Known rows, with every way that one mark hangs from another
L{S{N{G{P} Y}}}: 0.55, 1.65, 0.37, 1.51, -2.29, 2.77, -0.82, -2.37, -0.97, -0.96, 0.46, -4.90, -1.84, -0.84, -0.61, -2.27, -1.18, 1.10, -0.73, 1.87
S{L N{G}}: 1.38, 1.12, 1.23, 1.41, 0.36, 0.98, -0.14, -1.74, -0.09, -1.99, 0.32, 4.12, -1.32, 1.48, 0.01, 0.84, 0.19, 0.75, -0.16, -0.33
P{G Q}: 0.24, -0.58, 1.66, 1.64, -0.72, 0.63, -1.29, -0.20, -0.54, -0.11, 0.29, -0.24, -0.56, 0.82, 0.33, 0.52, 1.74, 0.72, -0.35, 1.14
N{Y}: -0.44, 0.06, 0.96, -0.67, 1.10, 0.76, -1.00, -0.59, -0.23, -0.01, 0.05, -2.35, 0.58, -1.34, -0.82, -0.95, -0.69, 0.38, -0.39, -1.09
L{S{N{G Q Y}}}: -1.20, 1.80, 1.40, 2.82, -0.06, 3.31, -1.29, -2.49, -0.43, -1.69, 1.42, -4.80, -0.79, 0.74, 0.12, -1.11, 0.26, 0.67, -1.21, -0.15
G{N}: -0.29, -0.02, -0.46, -3.60, 0.61, 0.90, 0.64, -0.47, -0.24, 2.47, -0.15, 1.48, -1.43, -0.03, -1.37, -0.04, 0.56, 1.64, 0.20, 0.34
S{N}: 0.03, 0.12, -0.05, 0.30, 0.72, -0.13, -0.05, 0.07, -0.20, -0.69, -0.37, 1.07, 0.00, -0.53, 0.06, 0.99, -0.08, 0.12, -0.33, -0.05
L{S{N}}: -0.63, 0.64, -1.56, 2.00, -1.73, 0.75, 0.22, -0.22, -0.89, -1.31, 0.39, -3.48, -0.52, -0.23, 0.27, 0.60, -0.31, 0.62, -0.10, 1.00
N{S}: 0.79, 0.48, 0.35, -0.95, 0.95, -0.77, -0.24, 0.13, 0.05, -0.05, 0.44, -1.42, -0.89, 1.90, 0.10, -0.37, -0.02, 0.64, -0.50, -0.46
Q{P{G{N{Y}}}}: 0.08, -0.72, 2.56, -4.11, 0.83, 2.32, -1.73, -1.62, -1.58, 1.32, -0.06, 1.12, -1.60, 0.65, -1.37, -1.17, 0.80, 2.68, 0.60, -0.14
P{G{N{S}}}: 1.59, -0.42, 0.50, -4.33, -0.59, 0.46, -0.43, -0.87, -0.60, 1.73, 0.45, 0.12, -2.05, 2.93, -0.92, -0.24, 1.19, 3.24, -0.45, 0.56
N{G{P{Q}} S{L} Y}: 1.20, 2.44, 3.89, -0.12, 1.71, 1.63, -1.68, -2.66, -0.70, 0.08, 0.48, -0.59, -2.84, 1.77, -1.00, -1.96, 0.27, 1.56, -1.06, 0.15
Y{N{G}}: 1.67, 0.30, 0.33, 0.70, 0.14, 0.67, 0.12, -1.07, 1.16, -0.98, 0.65, 2.91, -1.14, 1.64, 0.39, -1.12, 0.26, 0.78, -0.07, 0.36
P{G{N{Y}} Q}: -0.54, -0.55, 2.12, -2.33, 0.93, 2.25, -1.53, -1.32, -1.01, 2.54, 0.21, -1.07, -1.19, -0.73, -1.79, -0.45, 1.69, 2.79, -0.52, 0.43
S{L N{G Q}}: 0.00, 1.76, 2.76, 1.52, 0.88, 1.58, -0.53, -2.36, -0.08, -1.91, 0.52, 4.28, -0.91, 2.41, 0.40, 1.01, 1.29, 0.60, -0.74, -0.75
G{N{S{L}} P{Q}}: 0.02, 1.87, 2.07, -4.29, 1.38, 0.55, 0.06, -1.55, -1.33, 3.13, -0.57, 2.40, -3.51, 1.73, -1.68, -0.06, 1.46, 3.00, -0.28, 1.33
L{S{N{G}}}: 0.70, 1.06, -1.03, 3.20, -1.87, 1.95, 0.08, -1.29, -0.20, -1.79, 1.14, -2.48, -1.94, 1.00, 0.53, -0.40, -0.13, 0.44, -0.30, 1.33
N{G Q S}: 0.72, 1.56, 2.37, 0.58, 1.71, 1.09, -0.77, -1.56, 0.71, -0.55, 1.46, -0.23, -1.76, 4.19, 0.87, -1.11, 1.09, 0.21, -1.30, -0.59
L{S{N{G Y}}}: 0.21, 1.14, -0.10, 2.63, -0.68, 2.62, -0.89, -1.88, -0.47, -1.77, 1.18, -5.12, -1.33, -0.37, -0.34, -1.35, -0.83, 0.93, -0.63, 0.19
L{S{N{Y}}}: -1.03, 0.70, -0.66, 1.38, -0.55, 1.44, -0.73, -0.92, -1.09, -1.32, 0.41, -6.06, 0.08, -1.58, -0.57, -0.35, -0.91, 0.96, -0.48, 0.00
Q{P{G{N}}}: 0.44, -0.85, 1.59, -3.47, -0.28, 1.65, -0.77, -1.03, -1.30, 1.28, -0.13, 3.65, -2.30, 2.02, -0.49, -0.25, 1.51, 2.29, 0.95, 1.01

Rows
-0.65, 2.01, 5.14, 0.82, 3.46, 2.78, -2.06, -2.97, -0.98, -2.28, 0.43, 3.89, -1.37, 2.17, 0.06, -0.28, 0.96, 0.61, -0.23, -1.91 -> S{L N{G Q{P} Y}}
-1.17, 0.46, 2.09, 2.26, -1.98, 2.02, -1.55, -1.40, -1.92, -2.43, 0.61, -1.53, -1.00, 2.82, 1.52, 0.63, 1.68, 1.04, 0.07, 1.31 -> L{S{N{Q{P{G}}}}}
1.15, 1.08, 1.85, -0.66, -0.53, 2.07, -1.03, -2.20, -0.07, 0.26, 0.12, -0.98, -1.22, -0.68, -0.91, -2.82, -0.99, 0.38, -0.61, 0.73 -> N{G{P} Y}
-0.01, 0.56, 0.77, -5.03, 2.74, 0.85, -0.57, -1.02, -0.44, 2.55, 0.29, -2.27, -1.70, 0.62, -1.99, -1.32, -0.11, 2.61, -0.72, -1.26 -> G{N{S Y}}
0.28, -0.06, 2.39, -3.24, 2.03, 1.55, -1.83, -1.24, -0.94, 2.41, 0.60, -2.44, -2.21, 1.26, -1.68, -0.79, 1.57, 3.36, -1.06, -0.09 -> P{G{N{S Y}} Q}
0.70, 0.78, 4.50, -1.33, 0.84, -0.12, -1.71, -1.90, -1.02, -2.42, 0.30, 5.17, -1.11, 6.01, 1.14, 0.41, 2.22, 2.75, 0.08, -0.56 -> Y{N{Q{P{G}} S{L}}}
-1.95, 1.28, 0.00, 2.26, -1.05, 1.25, -0.17, -0.83, -0.89, -1.24, 0.53, -3.44, -0.19, 0.74, 0.71, 0.89, 0.93, 0.39, -0.73, 0.71 -> L{S{N{Q}}}
0.86, 0.26, 3.55, -5.35, 1.76, 1.52, -1.94, -2.36, -2.00, 0.47, 0.16, 1.85, -2.43, 3.36, -1.62, -0.69, 0.89, 4.11, 0.39, -1.13 -> Q{P{G{N{S{L} Y}}}}
0.98, -0.36, 1.35, -4.86, 0.55, 1.23, -1.36, -1.47, -0.82, 1.67, 0.48, -2.16, -1.46, 1.57, -1.79, -1.13, 0.50, 3.60, -0.81, -0.51 -> P{G{N{S Y}}}
-0.51, 2.22, 2.62, -5.66, 0.54, 0.76, 0.12, -2.40, -1.20, 2.55, -0.47, 2.69, -2.38, 3.22, -1.34, -0.21, 1.41, 2.96, -0.68, 0.53 -> G{N{Q S{L}} P}
-0.33, 0.84, 3.69, -4.83, 1.07, 1.64, -1.69, -2.91, -1.29, 1.14, 0.54, 0.02, -0.91, 3.41, -1.68, -0.09, 1.69, 4.17, -1.06, -1.46 -> P{G{N{Q S{L} Y}}}
-0.20, 1.36, 3.51, 1.58, 2.36, 2.20, -1.20, -1.52, -0.23, -1.60, 0.56, 4.36, -2.05, 2.73, 1.34, -0.19, 1.45, -0.57, -0.27, -0.28 -> S{N{G Q{P}}}
-0.81, 2.34, 1.94, 1.48, -1.59, 3.33, -1.24, -3.04, -0.92, -0.96, 0.64, -4.68, -1.27, 0.15, -0.14, -2.02, -0.07, 0.78, -1.31, 1.39 -> L{S{N{G{P} Q Y}}}
-0.11, -0.59, 1.18, -1.68, -0.06, 1.57, -0.60, -0.76, -0.73, 2.49, 0.11, 1.28, -1.88, 0.69, -0.94, 0.56, 2.28, 2.38, -0.19, 1.45 -> P{G{N} Q}
0.40, 2.05, 3.65, 1.17, 1.36, 2.21, -1.43, -2.64, -0.98, -0.36, -0.28, 1.62, -2.00, -0.67, -1.05, -0.76, 0.37, 1.14, -0.87, 0.56 -> S{L N{G{P{Q}} Y}}
1.99, 2.22, 2.82, -0.09, 0.96, 0.33, -0.52, -2.19, 0.09, -0.39, 0.23, 3.97, -3.24, 3.44, 0.00, -1.12, 1.02, 2.15, -0.60, 1.29 -> Y{N{G{P{Q}} S{L}}}
-0.24, 1.89, 4.15, 1.48, 2.12, 2.07, -1.11, -2.38, -0.79, -2.31, 0.33, 6.47, -1.96, 3.45, 0.93, 0.66, 1.67, 0.24, 0.11, -0.84 -> S{L N{G Q{P}}}
0.27, 2.28, 4.04, -0.23, 2.62, 1.71, -1.76, -2.92, -0.04, -1.15, 1.34, -0.42, -1.11, 3.61, -0.40, -1.20, 0.70, 1.45, -1.29, -2.15 -> N{G Q S{L} Y}
-0.79, 1.22, 3.29, -0.72, 2.97, 0.27, -1.19, -0.57, -0.63, -0.58, 0.49, 1.11, -1.57, 3.85, 1.17, -0.50, 1.27, 0.07, -0.20, -0.88 -> N{Q{P} S}
1.62, 1.03, 1.80, -0.26, 1.91, 1.26, -1.39, -1.55, 0.45, -0.46, 1.34, -3.03, -1.66, 1.83, -0.50, -2.20, -0.56, 0.84, -1.06, -1.27 -> N{G S Y}
0.55, 2.21, 3.79, -1.35, 1.10, 1.92, -1.69, -2.70, 0.01, 0.36, 0.77, -2.24, -1.66, 2.37, -0.25, -3.01, 0.09, 0.83, -1.75, -0.06 -> N{G{P} Q S Y}
-2.22, 1.35, 1.43, 1.96, 0.26, 1.71, -0.78, -0.90, -1.56, -1.73, 0.40, -1.30, -1.22, 1.71, 1.32, 0.45, 1.19, 0.05, 0.18, 0.60 -> L{S{N{Q{P}}}}
-1.52, 0.89, 2.96, 0.37, 2.55, 0.91, -0.96, -0.54, -0.88, -1.02, -0.29, 3.61, -0.71, 1.46, 1.11, 0.77, 1.39, -0.50, -0.08, -0.50 -> S{N{Q{P}}}
-1.58, 0.56, 2.99, 1.63, -0.81, 2.70, -2.54, -1.93, -2.17, -2.42, 0.62, -3.84, -0.36, 1.38, 0.74, -0.34, 1.10, 1.41, -0.32, 0.31 -> L{S{N{Q{P{G}} Y}}}
0.61, 1.50, 2.36, -0.34, -0.90, 1.41, -0.24, -2.19, 0.68, -0.15, 0.06, 3.62, -1.16, 1.98, 0.53, -1.79, 0.94, 0.74, -0.77, 1.58 -> Y{N{G{P} Q}}
-0.07, -0.25, 3.37, -0.19, -0.05, 0.76, -1.57, -1.13, -0.55, -1.64, 0.07, 4.36, -0.16, 3.30, 1.30, -0.17, 2.05, 1.37, 0.27, 0.43 -> Y{N{Q{P{G}}}}
